Each row was made from one walk, in order. Every step used is in the known rows, and no mark comes twice. Write each row's walk.
In the rows, zero is written as 128.
Known rows
B > J > Y > W: [127  79 112 113 122 136 160 152 158 160 160 129 138 133  67 135  65 160
 113 160  98 107 129 153 145 154 131 129 129 146 187 171  83 112 142  99
 171 116 128 152 154 113]
N > T: [126 126 121 124 134 117 142 168 137 145 139 104 156 128  86  88 117 120
  88 138  91 118 136 143 103 136 131 137 132  83 160 134  98 117 111 131
 139 104 120 114 143 136]
V > S > J > U: [155 112 125 121  98 113 165 178 126 119 163 119 153 204  70 194 120 117
  86 142 119  90 132 119 141 121  76 132 142 132 204 133 111 121 152 127
 162 115  83  86 123 136]
W > U > S: [140 137 111 129 109 125 144 146 134 120 151 134 152 141 105 147 112 149
 119 151 104  76 151 111 115 122 143 141 127 118 155 152  98  92  91 108
 125  93 137 139 137 149]
Y > W: [124 115 103 113 138 120 165 169 142 137 151 120 167 149  92 142  86 135
 102 144 126 120 148 130 112 144 133 138 137 114 164 155 107 131 123 117
 147 130 130 150 152 103]
V > S > J > U > W: [158 100 122 140  87 105 167 180 132 101 152 127 146 199  69 173 124 123
 102 152 117  57 135 137 131 107  78 136 164 127 223 129 108 126 126 118
 163  93  83  67 149 106]
S > J: [113 127 116 121 117 114 173 153 137 133 138 129 148 161  92 146 118 106
  95 139 114 125 129 134 141 135 114 111 134 101 169 150 103 105 149 101
 162 117 117 100 132 141]
J > Y > W > U > S: [155  93  99 116 120 134 155 171 153 141 176 131 152 140  77 140  76 195
 126 151  96  77 140 143 143 133 138 148 118 135 188 177  82 112  81  93
 138 109 142 176 132 126]
T > B > J > W > U > S: [111 100 150 111  94 122 142 176 136  97 175 141  92 150  54 149 102 202
 181 192  88  57 127 114 110 109 182 168 116 122 187 133  72  38 120 105
 162  66 125  65 194 144]
J > W > U: [128 120 114 119 116 129 146 162 150 110 161 127 142 151  73 125 108 184
 114 155  64  91 152 103 114 133 126 135 166 123 153 135  94  82 108 111
 147 102 122 101 160 126]
S > J > W: [ 90  98 123 109 128 118 169 180 155 119 148 137 131 170  63 115 122 140
 111 149  93 114 127 117 134 143 120 120 146 106 182 135  83  90 139  92
 171  99  97  61 164 136]
S > W > U > Y: [122 173  99 149 122 140 168 128 183 131 149 124 141 190  79 120 125 143
 113 139  64  65 140 131 118 111 136 122 113  92 140 148 101  86 120 132
 164 123 149 115 127 111]
G > T > B: [136 104 132 105 111 123 151 180 148  92 138 107 121 169 116 134  75 147
 140 146 108 112 129 136 120  83 161 111 116  59 198 133 104  97 108 170
 161 137 162  84 143 115]
G > T > B > J: [127 105 142 105 100 117 148 163 143  88 147 120 101 160  95 158  67 143
 153 168 100  94 119 144 126  90 173 125 110  83 191 143  96  71 144 158
 182 119 145  85 159 128]
J > W > V > U > S: [150 148 162 103  91 138 127 206 131 133 143 183 144 146  96 109 118 188
 145 186 108  80 140  77  95 138 180 115  77 132 181 142  97 110  94 120
 113  79 104 100 166 157]
G > T > B > J > W: [105  77 154  96 109 125 144 189 156  80 155 125  84 170  60 129  70 178
 163 177  82  80 117 131 119 103 177 130 124  89 202 133  79  56 136 144
 189 100 127  43 194 123]
U > S: [118 113 122 122 117 136 151 157 141 133 135 137 152 137 112 124 108 116
 120 147 126  96 147 113 101 133 146 130 109 111 168 146  94 122  90 110
 128  91 129 126 154 137]
Y > W > V > J > U: [191 133 106 131  93 141 133 191 102 133 135 165 165 174  60 151  52 161
 100 188 119  74 153 120  96 127 134 133 113 133 186 158 125 127 134 140
 127 132 130 147 130 135]
U > W: [129 109 112 142 110 123 161 150 147 121 118 134 153 137 113 103 114 120
 116 150 106  90 153 132  99 120 132 116 151 105 176 136 108 125  88 116
 140  97 136 104 167  97]
B > J > U: [144 111 117 128  98 133 144 149 121 130 142 135 139 153  76 157  89 134
 100 173  90  90 147 124 130 144 122 141 169 133 177 148 101  91 157 134
 154 109 114 101 156 128]
N > T > B > J > Y > W: [126  74 143 102 122 110 147 192 145 161 173  99 115 127  42 106  70 184
 141 167  92 114  99 191 136 128 158 163 103  94 215 150  76  86 141 131
 178 110 134 106 163 115]
J > U > Y > W > V: [187 148 110 115  86 142 147 179 138 150 146 151 155 179  74 127  92 152
 100 159 106  75 145 150 121 142 140 128 116  86 177 171 121 127 108 144
 132 142 145 146 130 104]
B > N: [125 119 158 135 134 145 164 123 118 134 133 114 162 134 111 127 108 139
  91 145 113 129 154 117 112 156 121 119 146 102 150 144 110  93 132 113
 168 105 132 113 136 106]
Y > W > U > S > J: [128 135  94 119 127  97 172 176 135 108 176 137 145 168  59 182 105 160
 119 153 128  74 134 145 149 134 142 157 128 112 174 174  97  86 131  73
 152  98 113 144 144 144]
S > J > U > W: [144 107 105 143  98 106 171 176 133 105 131 137 146 175  75 131 114 127
 108 160  98  78 143 154 143 130 102 131 182  97 217 149 104 108 129 115
 157 102 115  62 155 107]
U > S > W > V: [112 175 132 133 110 143 156 180 159 101 115 188 125 176  75 100 122 147
 140 154 119  67 124  89 106 111 161 127  64 112 145 136 105 118 113 115
 118  85 118 117 131 163]
N > B > J > Y > W: [126  86 114 119 106 129 176 148 143 161 168 133 134 134  56 128  94 168
 117 164 111  93 125 130 141 151 156 142 126 145 193 165  70  99 158  98
 160 108 101 108 156 127]
W > U > S > J > Y: [143 111 110 122 104 123 163 156 149 137 163 135 133 150  79 142 109 169
 122 145  85  84 123 149 173 131 117 125 114 115 193 166  76  88 108  80
 157  96 128 126 114 163]
N > T > B > J > Y: [124  84 157 109 108 120 142 170 140 164 155 105 107 118  65  96  91 167
 142 162  76 118  98 178 130 119 146 142 100  91 204 131  74  83 137 138
 175 101 135  82 148 137]
V > S > Y > W: [111  96  98 114 125 119 163 182 133 148 161  96 188 181 106 171  99 135
  98 124 160  84 145 122  76 127 114 130  94 138 171 147  98 161 130 114
 179 125  93 160 131 101]
V > W > U: [173 110 127 140 119 129 135 144 136 139 170 112 163 130 103 164  87 152
 103 164  93 100 161 110 105 117 107 121 129 128 147 125 102 114 115 121
 154  99 154 135 135 123]
J > W > V > S: [147 129 154 105  94 141 139 188 147 114 153 159 135 180  69 129 119 165
 111 151 109  82 130  72  92 110 119 117  95 144 162 107 108 131  96 114
 131  93  87 106 147 150]
U > Y > W: [127 116  97 113 129 135 165 151 161 166 158 114 163 157  96 124  97 119
  99 140 120 102 146 154 108 144 148 121 114  88 168 173 101 126 100 123
 158 133 149 147 154  87]
N > B > J > Y > W > V: [156 128 130 115  81 130 168 161 135 146 151 171 123 135  51 121  95 186
 126 173 113  83 115 118 144 142 162 130  95 145 178 162  88 103 155  98
 137 107 103 127 133 154]
N > B > J > W: [ 95 106 134 122 105 127 164 151 139 123 154 150 116 143  50 108 128 157
 122 173  94  79 136  81 103 144 165 144 144 141 170 134  64  67 156 100
 158  75  75  37 196 143]
G > T > B > N: [137 100 175 115 123 135 157 158 120  89 139  94 124 163 114 134  76 171
 133 152 115 117 134 140 124 109 155 121 129  55 191 141 111  72 126 160
 191 123 160  73 138  97]
G > T > B > J > W > V: [135 116 164  92  84 129 135 201 148  65 143 163  71 172  56 121  71 199
 172 186  81  72 106 119 119  88 189 119  92  85 183 133  97  60 133 145
 168  99 127  59 174 148]
U > Y > W > V: [157 154 115 113 101 140 156 160 151 157 142 151 156 160  88 114 103 133
 107 150 120  91 137 143 109 134 154 108  79  85 149 170 115 132  98 121
 137 129 146 164 136 112]
N > T > B > J > W > V: [121 131 179 101  91 116 124 207 132 115 148 152  88 141  31  80 111 193
 158 188  79  90  97 132 101 112 176 151  90  84 176 115  91  63 135 130
 151  75 110  49 184 158]
B > J > Y > W > U: [154 103 104 121 113 129 154 143 151 144 179 126 139 140  56 168  64 194
 115 165  76  82 132 157 155 141 129 139 142 152 171 174  83  87 141  95
 172 118 133 171 138 122]
V > Y > W > U: [176 131  85 140 111 133 167 171 131 148 179  99 166 165  96 157  59 144
 102 164  88 108 159 146 109 147 121 115 150 129 146 155 110 101 129 121
 148 127 122 136 164 101]

Which walk is each row?
[126 147 110 128 110 107 163 153 132 114 159 139 137 164  83 165 124 142
 116 146 108  76 133 128 146 124 130 138 124 112 167 158  92  77 121  82
 149  92 120 116 127 163]  W > U > S > J
[184 143 123 154  71 144 163 174 130 140 121 151 146 153 121  83  89 112
 126 177  89  93 149 139  88 122 135  72 115 109 158 129 120 126  90 121
 121  92 122  91 173 116]  U > W > V > Y
[151 109  94 116 124 111 177 166 150 139 179 119 146 161  59 160  85 188
 104 142  83 103 124 168 183 140 102 130 143 120 192 176  94  92 142  84
 173 137 130 149 118 128]  S > J > Y > W > U
[186 143 127 111  91 109 162 210 115 108 168 149 149 216  42 204  97 158
  93 155 138  72 121 122 144 117  95 141 118 133 195 144 128 133 154 116
 146 124  81 127 117 141]  Y > W > V > S > J > U
[142 112  92 116 114 121 176 176 148 153 166 118 155 194  61 152 100 123
  93 150 112  88 138 180 152 155 121 136 152  78 206 183  98 105 142 122
 178 141 124 104 145  94]  S > J > U > Y > W
[159 153 126 135  94 149 138 149 110 151 114 167 154 152  99 128  79 125
 109 169 109  96 143 101  82 115 143  97  71 126 150 132 119 120 116 124
 125 113 139 138 116 164]  W > V > J
[121 116 143 116  91 133 147 143 152 134 175 121  95 162  58 134 107 182
 157 182  64  68 121 144 112 108 173 140 117  94 175 141  78  34 120 129
 190  98 148  62 185 113]  T > B > J > W > U > Y
[ 91  93  89 116 130 122 158 190 138 139 143 121 179 151 112 127  92 141
 128 136 162  78 151 139  82 147 155 140  92 110 176 173  80 144 111  98
 162 107 118 158 151 113]  U > S > Y > W
[169 100  88 136 120 144 147 150 131 163 166 120 163 151  69 152  42 184
 108 164  81  88 149 145 120 128 123 129 113 147 189 165  96 109 116 110
 158 135 148 175 119 123]  V > J > Y > W > U
[ 87 104 100 121 113 130 152 170 136 142 125 124 173 146 135 106 117 120
 126 135 139  84 150 124  81 136 150 121  84 105 169 155  79 134 104 107
 159  95 123 131 136 136]  U > S > Y
[122 122 143 114 125 107 144 185 129 139 141  94 136 134  91  96 111 141
 125 147 101 132 120 149  99 108 151 145 113  60 187 120 101  99 115 154
 147 112 143  71 146 125]  N > T > B
[131 112 181 127 123 135 166 143 109 130 138 104 136 141 110 136 104 162
 129 154 127 143 136 127 108 122 143 130 127  80 175 130 114  81 139 144
 176 115 161  76 140 100]  T > B > N
[187 153 140 118  76 115 155 188 116 115 155 156 143 205  64 188 119 138
  91 152 120  79 119 107 141 108  84 122 111 128 187 130 128 126 150 128
 142 113  86 103 102 163]  W > V > S > J > U
[114 120 157 115 114 106 140 166 126 140 150 107 114 130  69 118 105 139
 135 166  95 113 107 158 109 115 161 156 110  80 179 127  92  70 150 143
 169  96 128  73 167 137]  N > T > B > J
[120 172 101 149 129 126 162 150 162  98 141 129 143 179  73 136 117 160
 109 146  71  80 142 102 125 110 127 134 136 118 139 137 110  90 143 128
 151 119 130 114 125 128]  S > W > U
[191 140 138 107  99 134 143 196 133 178 153 154 168 139 103 138  81 201
 119 169 103 121 131 129 134 145 150  92  82 134 196 166 114 142 120 136
 128 141 137 165 118 125]  J > Y > W > V > U
[140  75 109 108 129 137 159 172 160 161 154 118 161 138  87 118  71 159
 105 138 101 124 141 146 141 149 120 120 128 125 191 160  94 142 107 111
 151 136 142 155 135 100]  J > Y > W
[151 138  89 125 134 115 158 157 137 121 168 118 166 154  83 168  87 171
 100 152 105  97 153 128 126 131 124 145 154 121 153 162 114 103 123 112
 143 130 138 163 139 108]  Y > W > U
[125 127 174 101  83 128 141 185 135 108 145 171  90 149  57 118 103 184
 165 191  94  96 109 103 106 107 175 126  89 111 174 116  97  68 140 127
 154  93 126  62 176 146]  T > B > J > W > V
[151 151 100 128 104 137 154 117 154 154 155 114 157 155 107 134 119 131
 101 143  77  87 148 142 116 121 129 112 126  88 145 155  98  90  93 127
 154 126 160 139 126 119]  W > U > Y
[ 93 101  99 121 110 125 143 184 141 115 155 127 154 158  92 109 115 189
 138 151 100  48 154 112  87 135 149 142 120 115 166 151  64  95  94  92
 167  79 107 109 157 137]  J > W > U > S > Y
[ 86 136 121 136 136 134 165 169 167 109 127 142 137 171  79 105 120 128
 132 146 115  74 137  99 103 119 150 139  97 115 161 138  88 115 113 113
 140  89 120 100 152 133]  U > S > W
[112 129  94 131 105 120 149 159 127 127 144 121 169 152 126 139 115 157
 125 142 120  62 154 128  96 124 141 134 103 107 155 159  87 108 106 103
 155  98 130 149 120 143]  W > U > S > Y
[ 95  93  93 139 109 144 135 178 124 135 148 134 161 164  83 115  91 179
 141 170 100  30 158 110  57 131 155 137  91 134 177 150  61  93 102  93
 174  76 107 113 154 148]  V > J > W > U > S > Y
[148  92 139 138  76 116 148 171 120 104 134 136 111 154  78 144  86 157
 156 193 102  70 131 149 110 102 150 153 168 107 221 132 104  79 133 150
 161  97 139  46 188  91]  T > B > J > U > W
[162  92 100 162  95 141 142 161 111 128 118 139 161 161  89 118  74 130
 111 185  96  58 169 135  82 117 120 129 157 127 216 142 105 121 103 140
 142 100 128  89 163 101]  V > J > U > W
[122  96 126 124  91 135 167 129 141 162 148 141 128 123  80 112 111 149
 117 160  94  99 126 116 140 146 147 122 120 142 188 149  66  92 152 104
 158 100 110  81 139 148]  N > B > J > Y
[149 124  97 114  86 126 142 221 112 116 137 156 172 173  91 128  90 176
 126 159 151  52 149 133  99 143 152 147  94 106 186 173 104 146 117 119
 137 112 116 155 130 129]  J > U > S > Y > W > V
[111 133 123 133  97 126 169 125 126 138 145 142 131 132  83 137 125 123
 110 164 117  93 137  92 113 136 161 135 126 136 158 143  82  80 168 111
 147  94  99  76 158 148]  N > B > J
[131 123 122 117 106 123 164 157 164 133 193 114 131 208  48 168 145 149
 107 140  78  55 123 130 128 114 105 124 114 115 176 138  82  84 112  97
 188  96  91  82 148 129]  V > S > J > W > U > Y
[109 155 141 137 127 133 155 180 151 137 138 149 155 168 104 132 124 147
 134 165 113  83 140  90  97 135 167 125  79 127 180 149  95 113 132 140
 139  97 113  97 154 132]  V > U > S > W
[145 114 123 102 102 125 168 202 148 137 153 170 129 160  60 123  91 172
 133 151 128  91 106 151 163 141 144 121  70 113 197 175  90 125 113  73
 139 103 121 152 120 161]  U > S > J > Y > W > V
[158  95 136 108  87 123 139 182 128  81 149 115 101 179  80 168  56 162
 142 180  90  76 126 146 140  92 159 141 146  84 216 141 102  70 153 179
 179 125 143  65 155 116]  G > T > B > J > U
[170 147 127 108  95 139 156 165 148 156 164 138 156 187  84 158 109 129
 103 138 141  73 128 126  95 107 132 112  66 116 158 149 117 149  92 122
 136 120 122 168 131 116]  U > Y > W > V > S
[153  94 124 115 101 120 154 160 139 140 184 118 115 144  62 175  56 208
 152 175  83 100 116 161 152 115 149 150 122 127 197 157  93  67 145 123
 178 128 158 129 145 110]  T > B > J > Y > W > U
[145 102 118 121  99 136 143 179 128 122 139 138 152 155  95 128 101 137
 114 160 113  82 155 115 114 134 129 148 145 116 194 151  96 119  99 131
 124 100 126 110 148 131]  J > U > S
[181 121 113 130  89 146 132 203  97 129 139 177 156 176  61 144  54 164
 123 193 139  46 152 116  90 128 154 151  89 136 197 164 113 127 108 127
 117 103 124 149 144 150]  Y > W > V > J > U > S
[119  87  81 117 112 124 151 210 124 129 148 121 182 169  97 136  86 158
 119 150 149  61 161 145  98 157 144 161 130 108 201 178  84 140 118 119
 160 113 114 141 150 101]  J > U > S > Y > W
[123 124  99 127 103 141 142 194 108 149 125 165 174 165  95 127  69 148
 136 167 162  47 146 125  58 128 173 126  31 124 172 169  96 143 115  99
 149  99 119 176 129 153]  U > S > Y > W > V > J
[113 114 148 116 101 118 153 147 130 131 140 126 115 142  90 157  94 133
 144 170 113 118 121 126 112 109 159 133 110 110 174 132 101  76 152 135
 168 112 146  84 164 128]  T > B > J
[120 111 123 118 116 131 142 174 150  98 161 143 136 146  73 120 112 185
 134 161  82  66 150  97 107 132 146 151 141 123 165 142  78  80  82  95
 132  73 116 100 172 140]  J > W > U > S
[158 104 108 115 105 118 174 181 143 149 187 105 158 219  52 193 105 123
  88 140 131  67 131 161 136 129  94 141 125 110 210 164 102 128 138 123
 180 130  97 113 141  96]  V > S > J > U > Y > W
[174 122 116 141  58 124 143 195 115 110 123 148 170 191 107 137 117 159
 116 152 131  29 148 124  78  97 104 116 112 125 194 128 115 161 101 134
 144  99  96 114 121 111]  J > U > W > V > S > Y
[126  86 104 109 132 120 181 176 159 156 161 121 148 157  69 135  85 151
 105 134 104 127 116 166 169 150 109 117 129 112 204 169  89 121 141  89
 176 132 123 132 129 119]  S > J > Y > W
[144  70  99 125 128 152 154 159 140 181 149 125 162 148  77 127  42 152
 110 159 105 108 143 147 106 139 131 115  99 141 200 161  88 135 114 114
 160 132 139 156 133 115]  V > J > Y > W
[120 135 103 111 102 125 148 200 127 129 129 159 169 158 108 121  97 158
 137 147 162  67 139 127  85 136 167 127  61 104 158 172  98 145 107  99
 144 105 120 174 128 140]  U > S > Y > W > V
[144 120 110 121 105 114 165 172 127 126 144 129 148 175  75 155 108 122
  91 149 100 108 138 137 155 136  99 129 165 101 194 151 109 101 157 123
 158 124 112  83 129 132]  S > J > U
[140 123 122 134  80 124 161 144 111 126 148 145 137 149  68 149 115 141
 104 179 103  80 145  99 124 140 143 153 165 138 185 147  88  79 177 130
 143 102  94  60 158 139]  N > B > J > U
[ 93  92 162 102 119 110 136 195 139 125 161 111  99 134  36  87 104 175
 152 178  77  96 107 143 101 122 167 168 121  87 193 117  72  59 141 132
 176  76 106  38 202 128]  N > T > B > J > W
[114 128 108 119 112 123 168 151 165 134 172 125 129 180  51 125 132 154
 113 150  60  75 130 149 141 134 125 117 136  85 169 156  77  62 116  94
 181 105 118  75 153 126]  S > J > W > U > Y
